Each row comes from the steps of one walk. Every step used is in the known rows, and no mark comes twice. Write the walk behind each row, first mark first.
(in the rows, 128 means zero)
Known rows:
L V A X: [112 143  98 120 178 180 128 139  87 113 132  74 128  87  95 143 104 104
 145 137 133 127 126 109 185]
D X K V L: [144 163 121 138 120  80 126 118 152 119  83 114 139 148 141 127 155 108
 107 108 132 142 140 159 155]
A V D: [104 142  95 113 168 192 146 123 155 117 130  94 108 133 108 147 153 106
 171 127 100 129 144 131 108]
D X A: [168 111 126 128  85  98 106  68 143 106 131 174 119 103 138 135 104 180
 102 134 134 134 144  86 172]
Y K V: [112 118 114 156 124 128 143 122 108 134 112  88 126 125 115  80 153 108
 111 138 112 120 113 137 122]
L V A X D: [116 144 132 120 138 149  91 168  81 157 155 128 132  91  83 163 114 128
 143 120 106 136 148 126 159]
T A: [116  93  79 154  96 106 155  96 131 147 117 107 148  91 127 129 127 121
  82 107 116 125 109 105 129]
K Y N: [114 112 126 155 129 123 165 161 103 144 120 100 190  74 176  96 153 119
  94 116 123 100 101 137 118]
E X D: [136 105 142 104  63 112  84 105 111 139 146 200 133  58 117 111 143 177
 131  94  82 123 163 130 127]
K V D X E: [125 156 167 118  90 195 121  97  64 118 124 151  76  97 139 163 140 164
 131 133 172 103 167 160 129]
K V A X: [116 143  95 109 161 203 141 140 100 106  94  74  91 136 103 151 133 113
 155 118 123 124 155 136 133]
T A X D: [120 113 138 155  69  95 119 132  99 183 117 187 132  95 130 149  99 163
  99  72 108 152 150 125 128]
E X K: [133 116 128  99 103  95 114 109 141 122 137 126 136  91 128  62 134 136
 130  95 107 140 112 136 122]
E X: [128 104 106 103 104 145 117  76 117  96 126 148 128  52 127  92 135 152
 133 113 107 112 139 112 151]
L V D X K Y: [116 184 164 123 148 110 123 166 106 168 145 126 167  82 115 161 141 107
 110 138 190 107 104 138 122]
K X: [143 102  89 136 111 156 144 101 111  82 122 133 122  89  92 129 176  97
 106 149 117 117 163 127 197]
Y N: [116 101 118 158 125 121 143 147 118 125 120  94 168  90 166  55 156 130
 118 118  73 132 120 111 147]
Y K V D: [109 127 142 154 137 148 123 163 113 166 127 117 129 153 118 124 190 120
 136 134 113 123 125 122  67]
N Y: [150 121  53 127 137 153 125  97  92  75 141 106 147  72 124  93 129 140
  75 129 129 132 138 105 198]
N Y K: [143 106  94 154 135 117 125 121 102 103 159 129 160 119 141  70 114 146
  82 133 142 138  99 105 159]
D X: [135 129  93 132 105 137 140  61 135  80 110 142 133  68 125 106 124 154
 117 114 131 130 137 106 198]
V A: [135  95  63 120 136 157 148 119 151 108 148  72 148 125 111 144 160 112
 131 106 106 128 112 109 116]
L V: [113 134  75 137 143 140 129  99  86 111 133  67 150  28  89  89 140  92
  90 152 105 115 122 109 215]
T A V D X K Y N: [ 74 163 234 133 144  90 161 212 169 217 107 152 133 213 181 178  79 118
 174 132 165 108  88 173   4]

Write each row's walk:
[121 129 141  69 131 140 109 151 140 138 123  83  93 162  99 124 141 109
 167 124 108 114 125 161  56]  E X K V A
[114 122  75 118 163 161 129 129 112 120 154  46 148  89  81 141 140  83
 124 153 110 111 110 109 160]  L V A
[137 115 103 111 135 133 128  85 159 111 136 104  93 138 117 129  94 121
 129 149 102 134 138 125 140]  X A V
[131 164 163 135 144 161  96 150  88 122 123 182 107 164 129 141 125 168
 133 168 169 117 153 112 116]  N Y K V D X
[104 164 127 106 154 190 139  98 163  98 116 147  90 137 115 162 118 139
 191 138 131 126 153 128 134]  A V D X
[155 103 120 151 126 133 124 136  87  88 151 171 132 146 115 108 132 120
  94 178 158 122 136 123 183]  N Y K X
[134  89 129 163 105 121 144 126 120 111 139 153 136 138 108 108 163 102
 117 153 132 123 122 128 158]  Y K X
[135 147 143 127 118 107 120 139 162 139 140 145 144 134 132 121 161 148
 141  92 136 158 124 114 110]  V D X K
[132 141 106 136 130 110 141 132 123 118 119  95 140 102 133  58 121 126
 114  70 125 176 114 134 168]  A X K
[151 131 101 164 150 110 117 142  95 115 118 125 161 161 153 120 146 118
  77 145 142 123 126 134 144]  N Y K V L
[134 113 148  75 122 138  99  74 149 108 133 163  68 128 125 128  71 153
 167 158 106 113 151 126 118]  E X A V
[161  93 167 155 129  81 123 135 175 130 139 188 113 243 139 188 120  93
 140 182 132 129 134 145 120]  Y K X A V L
[124 135  96 105 146 132 138 163 148 139 126  24 115 175  91 122 167  78
 134 113 104 133 112 157  78]  X K V A
[118 143 179 144 117  71 155 171 135 155 117 130 180 119 184  82 119 132
 113 108 155 122  85 155 111]  D X K Y N
[112 145 172 151 146  94 160 207 100 163 112 105 178 113 191  65 115 121
 111  82 148 141  89 161 111]  A X K Y N
[165 117 153 125 100 118  88 109 148 137 145 203 123 132 144 181 140 190
 129 131 136 136 159  70 114]  V D X A
[110 115  83 149 138 107 167 101 177 139  98 105 139 160 145 183 106  87
 122 115 114 124 114 147 117]  T A V L
[113 131 175 130 163 113 160 239 125 173 131  88 175 173 180 119 116 112
 147  83 151 137  76 159  56]  V A X K Y N
[107 175 150 102 154 140 135 131 187 125 127 124  97 177 115 132 117 123
 190 119 131 151 127 150 104]  A V D X K
[137 153 124 126 110  88 158 113 141 125 125 125 162  93 139 116 122 125
  92  95 184 124  92 156 139]  D X K Y
[144 129 206 143 104 106  84 143 130 173 131 201  99 191 140 169 135 175
 141 164 145 124 145  95  64]  Y K V D X A
[160 134 128 123 128  97 119  71 188  99 114 174 110 173 157 187  82 146
 140 141 134 135 150 125 162]  D X A V L
[160 109 165 121 145 126 104 134 120  99 159 185  71 217 112 148  67 119
 126 220 155 121 151 137 149]  N Y K X A V
[107 127 137 135 158 168 140 164 107 138 112  98 104 185 118 131 117 117
 165 123 138 132 117 137  94]  Y K V A X
[164  86 139  98  86 105  83  79 124 121 146 184 115  87 140 118 112 177
 118 132 110 120 147  92 125]  E X A
[137 124 130 108 148 153 112 126 163 141 151 132  96 169 122 174 131 133
 155 146 103 134 151 110  82]  X A V D
[ 91 158 168 118 134 106 143 141 192 173 114 142  95 204 123 172  85 120
 174 118 145 143 111 146  59]  T A V D X K
